Known rows, with every way that one mark hangs from another
[J27 [J240 [J457 J31]]]: [-1.244 -3.340  2.279 -0.551 -0.616  0.956 -1.355  1.675  0.036 -0.766
  1.810 -1.048 -1.993 -2.093  1.101 -1.527  0.918 -1.388 -0.606]
[J88 J31]: [ 0.995  0.064  0.329  1.741 -0.050  0.325  0.783  0.891 -0.003  0.027
  0.461 -0.327  0.679  1.696 -0.949 -0.416  1.662 -0.813 -0.425]
[J88 [J922 J457]]: [ 0.365 -1.903 -0.176 -1.024 -0.676 -1.912  0.373  0.448 -0.718 -0.791
 -0.781  0.601  1.003  1.664  0.877 -0.173  0.371  1.686 -1.544]
[J922 [J457 [J31 J856] [J240 J27]]]: [ 0.111 -5.982  0.613 -2.222 -2.549  3.012  1.408  4.206 -2.594 -0.509
  2.623 -1.050  0.622 -2.966  2.188 -4.279  3.646 -3.438 -1.295]
[J922 J457]: [-0.829 -1.375  0.928 -1.100 -0.068 -0.633  1.222  0.103 -0.017  0.086
 -0.072  0.773  0.106  0.664  0.717 -1.605  1.844  0.792 -0.893]
[J88 [J31 J856] J922]: [ 2.969 -1.428 -1.721  2.129 -1.375  0.158  0.502  1.981 -2.720 -0.955
  1.291 -1.586  1.859  2.894  0.474  1.115  0.817 -0.608 -0.413]
[J88 J31 [J922 J457]]: [ 1.467 -1.915  0.249  0.686 -0.589 -1.620  1.077  1.356 -0.647 -0.666
 -0.243  0.291  1.545  3.334 -0.056 -0.587  2.030  0.860 -2.145]
[J240 J27 [J457 J31]]: [-0.755 -3.884  2.097 -0.786 -1.160  1.871 -1.281  1.077  0.864 -0.319
  1.285  0.409  0.834 -2.338 -1.433 -2.055  2.085  0.345  0.315]
[J88 [J31 J457] J922]: [ 1.130 -0.570  0.298  1.513 -1.209 -0.266 -1.004  0.867 -0.348  0.737
  1.044 -0.971  1.797  2.405 -0.538  1.779  0.385  2.081 -0.779]
[J88 [J922 [J457 J31]]]: [ 1.249 -3.110 -1.809 -1.567 -0.568 -0.913  0.179  1.627 -0.116 -0.435
 -0.419 -0.956  0.874  1.055  1.679 -1.457  1.107 -0.631 -1.975]
[J922 [J457 [J31 J88] [J240 J27]]]: [ 0.343 -4.190  2.429 -1.195 -1.214  1.849  0.496  3.932 -2.099 -0.658
  0.659  0.320 -1.555 -3.900  1.610 -6.908  3.934 -2.523 -3.143]
[J457 J240]: [-0.384 -1.357  1.214 -0.474 -0.463  0.186  0.124  1.718 -1.312 -1.601
  0.615 -0.218 -0.408 -1.247  1.500 -1.169 -0.241 -1.913 -1.303]
[J27 [J240 [J457 J922]]]: [-3.490 -1.888  3.135 -0.699 -1.919 -0.318 -1.050  0.311 -0.465 -0.494
  2.370  0.020 -1.106 -1.112 -0.442  0.125 -2.099  1.274 -0.582]
[J31 J88 [J856 [J922 [J457 J240]]]]: [ 1.122 -1.017  0.731 -0.016  0.090  0.893  1.618  3.405 -4.773 -0.640
  1.833 -0.556  0.116 -0.936  3.795 -5.235  1.179  0.455 -3.523]
[J922 [J457 [J31 J88]]]: [ 0.997 -1.730 -0.085 -0.059  0.308  0.331  0.806  1.774 -0.992  0.247
 -0.267 -0.510 -1.927 -0.448  1.927 -5.410  3.836 -1.338 -2.360]
[J88 [J31 [J457 J240 J922] J856]]: [-1.129 -1.935  0.520  0.813 -3.343  2.180  0.932  2.784 -2.960  0.720
  4.587 -2.482  1.579  0.982  1.157 -0.463  0.280 -0.851 -0.983]
[J457 [J31 [J856 J922]] J240]: [ 2.080 -1.578 -2.893 -0.946 -0.269  2.650  0.372  3.789 -2.716 -0.296
  2.668 -3.009  1.785 -1.763  3.479 -2.418 -1.010 -2.740 -1.914]
[J240 J27 [J457 J922]]: [-2.921 -2.212  3.044 -0.848 -2.427  0.687 -1.003 -0.363  0.401 -0.036
  1.794  1.473  1.740 -1.263 -3.045 -0.450 -0.812  3.081  0.484]
[J31 [J457 J922]]: [-2.435  0.257  0.028 -0.775 -1.932  0.607 -0.765 -0.669  0.387  2.278
  2.027 -0.851  1.038  0.206 -0.497  1.092 -1.755  2.408 -0.095]
[J240 [J457 [J31 [J856 J922]]]]: [ 1.060 -1.890 -1.456 -0.181  0.216  1.991 -0.374  1.547 -1.212 -0.041
  2.637 -1.856  2.394 -0.024  1.568 -1.522 -0.010  1.091 -0.472]
[J27 [J240 J457]]: [-2.262 -2.310  4.118 -0.080 -0.643 -0.169 -1.155  0.511 -0.507 -1.064
  1.548  0.469 -2.004 -1.514  0.306 -0.145 -0.019  0.722 -0.330]
[J856 [J922 [J457 [J31 J88]]]]: [ 1.949 -0.071 -1.350 -0.413  1.438  0.738  0.621  1.888 -0.927  1.319
 -0.040 -0.752  0.080 -0.608  1.980 -5.390  1.553  0.687 -3.407]
[J240 J27 J457]: [-1.746 -2.680  3.895 -0.190 -1.136  0.803 -1.001  0.026  0.391 -0.799
  1.001  1.882  0.962 -1.668 -2.258 -0.670  1.257  2.530  0.795]

Rows
[ 2.536  0.898 -1.916  1.592  0.244  1.771  1.287  1.859 -1.996  0.952
  2.192 -1.630  2.891  1.946  0.211 -0.488  0.092  0.479 -0.691] : [J88 [J31 [J856 J922]]]
[ 1.163 -3.947  0.002 -0.134 -0.971  1.613  1.590  4.285 -4.293 -1.333
  1.858 -1.777 -2.024 -1.490  4.518 -6.419  4.278 -3.811 -2.862] : [J922 [J457 [J31 J88 J856] J240]]
[-0.393 -4.892  1.628 -2.559 -1.661  1.972  0.774  3.451 -0.587 -0.448
  1.127  0.024  0.243 -3.295  1.175 -4.414  2.924 -2.767 -2.044] : [J922 [J457 J31 [J240 J27]]]
[-1.442 -3.740  3.566 -2.090 -1.596  0.830  0.969  2.281 -1.083 -0.788
  0.921  1.475  0.474 -2.614  0.398 -3.143  2.037 -0.442 -1.675] : [J922 [J457 [J240 J27]]]
[-1.786 -2.063  1.605 -1.675 -2.852  1.407 -0.238  1.846 -1.187 -0.265
  1.726  0.353  1.122 -2.932 -1.116 -1.311 -1.931 -0.926 -1.072] : [J457 [J240 J27] J922]
[-0.371 -1.018  0.903 -1.869  0.605 -0.175  1.191  2.107 -1.152 -0.480
  0.777  0.346  1.645 -0.803  2.259 -2.862 -0.639  1.020 -3.399] : [J856 [J922 [J457 J240]]]
[-1.546  1.062  0.857  0.768 -1.542  0.536 -0.906 -0.168 -1.050  1.938
  1.543 -0.599 -0.814 -0.357 -0.080 -1.351 -0.642  2.554 -1.071] : [J31 J88 [J457 J922]]
[ 0.374  0.804 -1.296 -0.256 -0.369  2.113 -0.294  0.592 -1.571  2.526
  2.910 -1.766  2.603  0.007  1.351  0.826 -1.357  3.325  0.063] : [J31 J457 [J856 J922]]
[ 0.831 -2.180 -1.772  0.393 -2.195  2.141  0.400  3.881 -4.277 -0.790
  2.792 -2.908 -1.290 -1.651  3.135 -4.691  0.297 -4.182 -2.167] : [J457 [J31 J88 J856] J240 J922]
[-0.914  0.239 -0.186  1.161 -2.444  1.676 -0.237  0.667 -3.126  1.998
  3.072 -1.701 -0.574  0.039  1.001 -1.286 -0.035  2.036 -0.164] : [J31 J88 [J457 J922] J856]
[ 2.123 -3.441 -0.532  1.727 -1.062  0.333 -1.295  2.285 -3.455 -2.191
  1.387 -1.536 -0.634  0.378  2.172 -2.658  1.872  0.151 -1.048] : [J240 [J457 [J31 [J88 J922] J856]]]
[ 0.719 -3.145  2.148  0.992 -0.752 -0.484 -2.524  2.524 -2.115 -1.892
  0.770 -0.976 -3.079 -1.769  1.782 -2.523  0.336 -0.426 -2.310] : [J27 [J240 [J457 [J31 [J88 J922]]]]]
[ 1.273 -1.885  0.194  0.273 -0.318  1.259  2.652  3.733 -3.203 -0.360
  2.633 -1.021  2.590  1.251  2.332 -3.179  1.700 -0.614 -2.960] : [J88 [J31 [J856 [J922 [J457 J240]]]]]
[-3.092 -2.198  2.642 -1.882 -3.529  2.114 -0.996  1.547 -0.695  1.273
  2.928 -0.134  1.369 -3.170 -0.888 -0.471 -1.636  1.166 -0.760] : [J31 [J457 [J240 J27] J922]]
[-1.900 -3.423  1.077 -1.336 -2.480  1.784 -1.244  0.766  0.921  0.296
  2.129  0.020  1.570 -1.892 -2.184 -1.750  0.019  0.736  0.108] : [J240 J27 [J457 J31 J922]]
[-1.379 -1.163  0.950  0.689 -2.855  1.656 -0.041  2.381 -4.457  0.416
  3.727 -1.851 -0.928 -1.291  2.484 -2.526 -0.369  0.249 -1.508] : [J31 J88 [J457 J240 J922] J856]
[ 0.470 -0.988  0.233  1.924 -1.588  2.092  0.644  1.343 -1.664  1.621
  3.155 -1.872  1.226  1.781  0.340  0.490  2.654  0.527  0.654] : [J88 [J31 J457 J856]]
[ 0.294 -1.950 -0.143 -1.488 -0.246  0.899  1.892  2.885 -3.185 -0.479
  2.313 -0.763  1.958 -0.435  3.329 -2.699 -0.006  0.322 -2.525] : [J31 [J856 [J922 [J457 J240]]]]
[ 0.590 -2.997  2.870  0.533 -2.761  1.290 -1.260  3.093 -1.414 -0.245
  1.940 -0.254  2.151 -0.924 -0.821  0.324  0.482  0.718 -1.578] : [J88 [J31 [J457 [J240 J27]]] J922]
[ 0.578 -0.041 -1.980  0.414 -0.926  0.960 -0.422  1.362 -0.977  0.829
  0.655 -1.632 -1.275 -0.797  0.473 -3.503 -0.080 -1.804 -1.685] : [J457 [J31 J88] J922]
[-0.764 -0.489 -0.731  1.302 -2.912  2.031  0.815  0.970 -1.586  2.224
  3.966 -2.284  2.038  2.279 -0.405  0.665  0.490  0.904  0.388] : [J88 [J31 [J457 J922] J856]]
[ 0.920  0.154  0.766  1.355 -0.666 -0.623 -1.909  0.489 -1.846  0.463
  0.113 -0.395 -0.665  0.179  0.899 -0.262 -0.210  3.068 -1.447] : [J31 [J88 J922] J457]
[ 1.993 -2.818 -0.833  1.017 -1.527 -0.534  1.855  2.123 -2.692 -0.760
  1.255 -0.771  1.881  3.697  1.004 -0.575  2.671  0.134 -1.232] : [J88 [J31 J856] [J922 J457]]
[ 0.504 -1.178  2.078  0.876 -1.177 -0.500 -1.749  2.261 -3.097 -1.085
  0.817 -0.642 -1.009 -1.132  2.347 -1.442 -0.462  1.255 -2.742] : [J31 [J88 J922] [J457 J240]]
[-0.097 -4.604  1.003 -0.390 -2.099  2.977 -0.547  1.875 -1.138 -0.470
  2.792 -0.650  1.164 -1.983 -0.387 -1.942  2.748 -0.424  1.214] : [J240 J27 [J457 [J31 J856]]]
